Every row comes from one small tree of marks. The marks that hang from a mark follow it in brackets, in the order of their numbers. Every link used is in the known rows. Which tree was each row made from?
Known rows:
Q333(Q719(Q787(Q550 Q766))): [-0.70  3.11 -1.44 -1.10  1.07 -0.25  3.13  1.28 -0.61  1.13 -1.26  1.17
 -0.66 -0.63  1.05  4.16 -0.96  1.64  1.99 -2.97 -1.14]
Q719(Q333 Q787(Q766(Q951(Q550)))): [ 2.68  0.71 -0.59 -1.03  2.04 -2.50  2.50  3.34 -1.42  1.08 -2.21 -0.40
  0.54 -2.77  2.50  4.84  1.73  1.16  3.00 -1.02 -0.80]
Q333(Q719(Q787(Q550))): [-0.87  3.26 -0.91 -0.86  1.21  0.34  2.40  1.85 -0.45  0.21 -1.18  1.27
 -0.51 -1.83  0.95  2.83 -0.47  1.85  0.84 -2.11 -0.76]
Q951(Q550): [-1.21  0.59  1.30  0.68 -0.09 -3.54  0.40  0.00 -0.15  0.96 -1.29 -0.27
  1.20 -0.13 -1.29 -3.33 -1.24  0.70  0.84  0.51  0.06]
Q951(Q550 Q766): [-1.01 -0.92  1.98  0.30 -0.26 -3.47 -0.69 -0.74  0.45  1.36  2.03 -0.97
  2.62  2.88 -3.07 -3.41 -1.59  0.22  1.49  0.16 -0.69]
Q550(Q766 Q787 Q951): [-3.59 -2.14  0.90  1.97  0.52 -4.35  1.55 -0.27 -1.45 -2.95  3.10  0.01
 -4.53 -6.65  0.77 -2.13 -1.69 -0.83  0.60  1.29 -2.36]
Q719(Q333 Q787(Q766 Q951(Q550))): [ 0.63  2.11 -0.88 -2.07  2.46 -2.51  2.65  3.84 -1.40  1.12 -1.33  1.01
  0.76 -0.06  4.49  3.15  1.39  1.99  2.49 -1.46 -1.35]
Q787(Q550 Q719(Q333) Q766 Q951): [-1.12 -1.70 -4.26 -2.79  2.34 -0.82  0.61 -2.52  0.71  2.86 -3.35  2.11
 -3.20  5.96  7.01  2.42  1.52  1.37  2.49 -4.02 -2.47]
Q719(Q333 Q787(Q550 Q766 Q951)): [ 0.73 -0.23 -1.95 -2.69  2.11 -0.62  1.68  3.15 -0.89  1.73 -3.17  0.45
 -0.33 -1.21  5.98  4.47  1.31  1.19  2.72 -2.96 -2.24]
Q719(Q333): [ 1.43  0.40  0.15 -1.19  0.47 -0.03 -0.08  0.30 -1.15 -0.36 -1.94  0.50
  0.26 -1.29  2.60  0.56  3.29  0.36 -0.10  1.55 -0.75]
Q766(Q951(Q550(Q787))): [ 0.29 -1.44  0.27  0.86  0.19 -2.95  0.17 -3.23  0.88 -0.53 -2.00 -0.59
 -0.03 -3.93 -0.49 -0.45 -0.55  1.33  0.79  0.27  0.07]
Q951(Q550(Q787) Q766): [-2.87 -1.54  1.90 -0.33  0.25 -3.26  0.28 -2.34  0.26  0.27  1.98 -1.50
  1.84  0.99 -3.46 -3.23 -1.33 -0.78  1.37  0.45 -1.94]
Q787(Q550): [-0.69 -2.98 -0.65 -0.38 -0.50  0.10 -0.88 -1.05  0.51  1.64 -3.42 -0.93
 -0.89 -1.78  1.25 -0.39 -0.94 -0.59  0.82 -1.82 -1.22]
Q951(Q550(Q787(Q719(Q333))) Q766): [-2.87 -1.20  1.28 -0.59  1.52 -3.38  0.61 -2.28  0.23  0.27  1.60 -0.92
  0.63  2.57 -2.37 -3.07  0.51 -0.53  1.34  0.82 -2.10]
Q550(Q787 Q951(Q766)): [-2.73 -3.46  0.03 -0.05  0.22 -2.09  1.51 -1.77  0.15 -2.39  3.27 -1.01
 -3.08 -1.21 -1.26 -1.33 -1.65 -0.15  0.59  1.19 -2.64]
Q719(Q333 Q787(Q550 Q766)): [ 1.30 -1.06 -1.28 -1.96  1.75 -0.96  2.12  3.56 -1.57  2.07 -3.71 -0.96
 -0.36 -2.71  3.55  4.94  1.45 -0.25  3.12 -2.19 -2.15]
Q333(Q719(Q787(Q550(Q766) Q951))): [-1.50  3.74 -0.97 -0.90  1.63 -0.34  1.91  1.87 -0.48 -0.08 -0.05  2.37
 -0.75 -1.95  2.92  2.24 -0.65  2.40  0.56 -2.69 -0.88]
Q719(Q787(Q550 Q951)): [-0.76 -0.45 -1.15 -1.12  1.75  0.25  0.87  3.63  0.48  0.75 -1.00  0.11
 -0.69 -1.70  3.19  1.77 -1.30  1.03  1.17 -3.22 -0.92]
Q766(Q951(Q550(Q787(Q719(Q333))))): [ 0.46 -1.05 -0.13  0.37  1.12 -3.06  0.51 -3.14  0.63 -0.53 -2.33 -0.10
 -0.77 -2.98  0.47 -0.24  0.99  1.61  0.68  0.57 -0.10]
Q550(Q787(Q766 Q951)): [-3.00 -0.62 -1.88 -1.93  0.83 -0.16  2.11 -3.59  0.16 -0.57  0.34  0.56
 -1.22  0.40  2.16  1.57 -0.50 -0.11  1.19 -1.48 -2.59]

Write each row's tree:
[ 0.11  2.56 -1.76 -0.89  1.07 -0.59  2.79  0.73 -0.23  1.03 -1.77  1.10
 -0.50 -1.58  1.28  4.75 -0.88  2.10  2.01 -3.21 -0.78] | Q333(Q719(Q787(Q550 Q766(Q951))))
[-0.81  5.29 -1.08 -1.36  1.80  0.33  2.58  1.97 -0.35 -0.81  1.00  2.73
 -0.09  0.08  1.98  2.57 -0.07  3.12  0.04 -1.81 -0.24] | Q333(Q719(Q787(Q951)))
[-3.30 -3.20 -0.85  0.10  1.65 -2.26  1.97 -1.77  0.49 -2.32  3.87 -0.39
 -4.95  1.55 -1.07 -1.43 -0.64  0.03  0.60  0.92 -2.48] | Q550(Q787(Q719) Q951(Q766))
[-3.60 -1.71  0.15  1.42  2.42 -4.55  1.95 -0.14 -1.71 -2.96  2.82  0.96
 -6.33 -4.25  2.14 -1.69  0.97 -0.64  0.55  1.84 -2.56] | Q550(Q766 Q787(Q719(Q333)) Q951)
[-1.34  1.03 -3.62 -1.51  2.48 -0.96  1.64 -1.65  1.01  1.44  1.36  2.58
 -2.38  8.63  3.91  2.35  0.19  1.88  1.69 -3.41 -0.70] | Q787(Q719 Q766 Q951)
[-1.21  1.02 -1.32 -1.20  0.27 -3.21  1.31 -1.64  0.34  2.06 -0.32  1.64
  1.02  4.59  2.90 -0.04 -2.10  2.24  2.36 -2.57 -0.89] | Q787(Q766 Q951(Q550))
[-1.13  3.41 -0.31 -0.45  1.25 -0.54  2.07  1.99 -0.87  0.19 -0.47  1.49
 -0.68 -3.00  1.26  2.58 -0.54  1.47  0.98 -2.14 -0.76] | Q333(Q719(Q787(Q550(Q766))))
[-0.41  4.56 -1.19 -0.90  1.34 -0.34  3.49  1.92 -0.84  0.45  0.28  1.63
 -0.07  0.17  0.45  4.31 -0.44  1.96  1.59 -2.15 -0.55] | Q333(Q719(Q787(Q766)))
[-1.38  0.26  0.34 -0.94  0.36 -2.07 -0.98 -1.06  1.15  0.32  2.23  1.30
  1.87  4.05  1.38 -2.89 -1.38  2.25  0.37 -0.98 -0.64] | Q787(Q951(Q550 Q766))
[ 0.71 -0.64 -0.75 -2.69  2.20  0.15  0.34  3.49 -0.43  0.55 -1.19  0.31
  0.39 -1.52  4.87  2.47  1.88  1.27  1.34 -1.85 -2.05] | Q719(Q333 Q787(Q550 Q951(Q766)))
[-0.40 -4.38 -2.13 -0.12 -1.05 -2.67  1.28 -1.15  0.25  2.66 -2.91 -1.06
 -2.74  0.16  1.92  1.45 -3.19  0.10  3.51 -2.98 -2.21] | Q787(Q550(Q951) Q766)
[ 1.37 -3.69 -3.54 -1.12  1.77 -1.58  0.67 -3.42  0.73  3.03 -4.95  0.05
 -3.34  2.17  3.99  4.24  1.84  0.39  3.23 -3.26 -1.60] | Q787(Q550 Q719(Q333) Q766(Q951))
[-4.22 -1.90  0.18  1.98  2.05 -4.67  1.89 -0.33 -1.17 -2.88  3.59  0.67
 -6.44 -3.88  0.85 -2.14 -0.56 -0.76  0.59  0.97 -2.22] | Q550(Q766 Q787(Q719) Q951)
[-0.75  2.35 -0.84 -0.75  1.08 -0.57  2.25  1.96 -0.29  0.07  0.39  1.04
 -1.02 -1.06  0.50  2.33 -1.12  2.12  1.17 -1.98 -1.03] | Q333(Q719(Q787(Q550(Q951(Q766)))))
[-0.64 -4.64 -0.50  0.12 -0.92 -1.42 -0.79 -0.53  0.75  0.93 -1.01 -1.20
 -2.19 -0.80  0.77 -1.32 -2.40  0.24  1.37 -1.29 -1.77] | Q787(Q550(Q951(Q766)))
[ 0.56 -0.67 -2.21  0.67  1.77 -3.43  1.76 -2.62  0.84  2.16 -0.87  0.51
 -2.06  4.64  0.28  2.60 -0.07  1.27  2.88 -2.36  0.21] | Q787(Q719 Q766(Q951(Q550)))
[ 1.35 -4.41 -2.30 -0.45 -0.87 -1.34  0.05 -3.50  0.94  3.15 -4.38 -1.27
 -0.89 -0.93  1.87  3.82 -1.88  0.06  3.38 -3.88 -1.42] | Q787(Q550 Q766(Q951))
[-0.78 -2.36 -1.84 -1.14  2.06 -0.08 -0.32 -0.98  0.26  1.50 -3.94  0.27
 -3.39  1.37  3.30  0.17  2.82 -0.27  0.75 -1.17 -1.49] | Q787(Q550 Q719(Q333))
[-1.33 -2.37 -2.46 -2.76  2.50  0.27 -1.53 -1.99  1.44  1.14 -0.67  1.90
 -2.36  5.67  5.43 -0.49  2.37  1.55  0.47 -2.45 -2.09] | Q787(Q550 Q719(Q333) Q951(Q766))
[ 0.05  4.37 -0.94 -0.42  1.29 -1.72  3.39  1.05 -0.65  0.63 -0.48  1.51
  0.18 -0.70  0.17  3.84 -0.95  2.69  1.94 -2.07 -0.17] | Q333(Q719(Q787(Q766(Q951(Q550)))))
[ 1.60 -1.10  0.14 -0.50  2.04 -1.52  0.48  3.96 -1.51  0.44 -2.78 -0.48
 -0.74 -6.84  3.94  3.17  2.17  0.08  1.68 -1.14 -1.37] | Q719(Q333 Q787(Q550(Q766(Q951))))
[ 0.06 -2.18 -1.40 -0.17  1.01 -2.14  2.56  3.99 -0.37  1.96 -1.24 -1.39
 -1.98 -1.71  1.10  3.55 -2.56  0.13  3.47 -3.26 -1.59] | Q719(Q787(Q550(Q951) Q766))
[ 0.20  0.07 -0.49 -1.61  2.41 -1.08  0.33  4.53 -1.35  0.23 -1.89  0.91
 -0.64 -4.57  6.20  2.19  1.97  0.89  1.16 -1.66 -1.82] | Q719(Q333 Q787(Q550(Q766) Q951))
[-0.78  4.81 -0.82 -1.44  1.72  0.50  2.25  1.75 -0.10 -0.66  2.04  2.51
  0.34  1.09  1.31  2.67 -0.27  2.99  0.27 -1.84 -0.47] | Q333(Q719(Q787(Q951(Q766))))
[ 0.64 -0.11 -1.09 -2.41  2.28  0.09  0.77  3.86 -0.74  0.37 -2.98  0.64
 -0.51 -2.99  5.83  2.51  2.02  1.55  1.02 -1.60 -1.74] | Q719(Q333 Q787(Q550 Q951))
